Each row was made from one small tree. The marks that hang from a mark follow it in brackets, in the order of their numbers. Every link used is in the known rows. Write each row's tree.
In the rows, 128 means zero.
Known rows:
q_999{q_160{q_47{q_521} q_286 q_952{q_500}}}: [168  91 160 172 190 237 145  42 110 122 126 103 114 135 126 148 145 133
  62]
q_286{q_160{q_47{q_521} q_952 q_999} q_500}: [151 120 145 154 117 186 153  88 122 132 116 140 150 133  40 158 147 107
 100]
q_999{q_160{q_286}}: [159 117 147 148 148 151 133  95 123 125 123 136 114 137 161 137 135 145
  64]
q_999{q_160{q_47{q_521} q_286{q_500} q_952}}: [154  99 158 155 155 200 142  48 101 127 116 128 123 134 119 145 149 122
  56]
q_999{q_160{q_47{q_521} q_286 q_952} q_500}: [156  87 165 152 166 238 148  56 106 120 121 123 123 125 101 147 154 134
  46]
q_500{q_952{q_160}}: [154 108 101 153 165 172 122 115 154 130 135 128  97 121 157 129 125 119
 167]
q_286{q_500}: [128 127 142 124 129 104 129 107 132 137 131 142 140 128 109 137 129 109
 126]
q_500{q_999}: [143 137 128 141 118 137 130 141 148 131 129 125 125 138 105 156 135 116
 129]
q_160{q_286{q_500{q_952}} q_999}: [157 139 119 152 123 164 124 112 131 135 127 151 115 148 159 177 123 129
 132]
q_999{q_160{q_47{q_521} q_286} q_500{q_952}}: [157  85 168 153 185 248 138  65 109 120 114 134  98 131 112 156 147 119
  41]
q_952{q_160{q_47{q_521}} q_500}: [162 101 154 180 201 200 131  71 139 130 133 100 111 114  63 137 144 118
 107]
q_952{q_160 q_500}: [168 111 135 168 190 148 129  87 166 135 148 112 119 116 111 135 130 123
 146]
q_999{q_160{q_47 q_286 q_952} q_500}: [149  89 171 146 168 212 146  62 118 120 136 131 114 123 121 148 145 153
  61]
q_521{q_47}: [141 129 131 128 130 140 135 129 109 120 128 140 120 122 162 136 134 141
 106]
q_952{q_160}: [153 118 120 154 151 139 125 117 152 131 135 125 118 116 123 123 133 133
 142]
q_500{q_952{q_160{q_47{q_521} q_286}} q_999}: [177 118 129 189 171 240 118 102 134 123 113 113  81 137 134 165 146 120
 106]
q_952{q_500{q_999{q_160{q_47}}}}: [164 101 178 169 180 190 145  81 158 130 144 117 100 137  52 175 143 118
  69]

Write each row's tree:
[183 122 168 198 196 190 122  75 158 128 143 105  89 130 114 172 143 143
  94]
q_952{q_160{q_47 q_286} q_500{q_999}}
[152 131 136 165 115 206 136  86 102 130 117 128 134 141 101 167 144 138
  98]
q_160{q_47{q_521} q_286{q_500} q_952 q_999}
[148 121 113 136 111 182 145 121 148 132 144 136 150 126  79 163 134 137
 153]
q_160{q_952 q_999{q_500}}
[151  87 137 129 152 178 151  81 146 129 142 137 138 119  97 139 140 121
 113]
q_999{q_160{q_952} q_500}
[144 128 156 154 148 179 121  95 130 129 125 135  91 147 144 180 133 115
 103]
q_160{q_47 q_286{q_500{q_952 q_999}}}
[170 119 100 164 156 180 123 129 176 132 136 128  95 131 132 157 132 107
 169]
q_500{q_952{q_160} q_999}
[168 110 150 175 151 221 139 107 143 131 132 127 125 115   4 162 154 134
  95]
q_952{q_160{q_47{q_521} q_999{q_500}}}
[168 112 169 184 204 185 121  64 139 125 142 106  94 120 136 142 136 155
  95]
q_952{q_160{q_47 q_286} q_500}
[149 115 158 151 149 183 139  92 134 132 108 142 118 141  60 169 147  67
  92]
q_286{q_160{q_47{q_521}} q_500{q_952 q_999}}
[162 119 169 166 150 187 134 101 130 122 124 128  91 144 115 169 147 145
  39]
q_500{q_999{q_160{q_47 q_286}}}
[156 131 125 142 105 134 149 101 149 137 131 153 158 135  89 156 134 113
 141]
q_286{q_160{q_952 q_999} q_500}
[176 110 155 162 170 161 145  88 170 135 144 123 117 140  80 173 139 105
  91]
q_952{q_500{q_999{q_160}}}
[143 101 127 157 176 200 123 106 144 124 135 122  79 117 128 132 130 132
 144]
q_500{q_952{q_160{q_47}}}
[163 110 118 147 129 173 147 110 159 130 135 127 122 139 111 158 141 116
 121]
q_500{q_999{q_160{q_952}}}
[134 124 119 148 107 198 140 126 127 124 136 120 119 132  92 156 132 157
 140]
q_160{q_47 q_952 q_999}
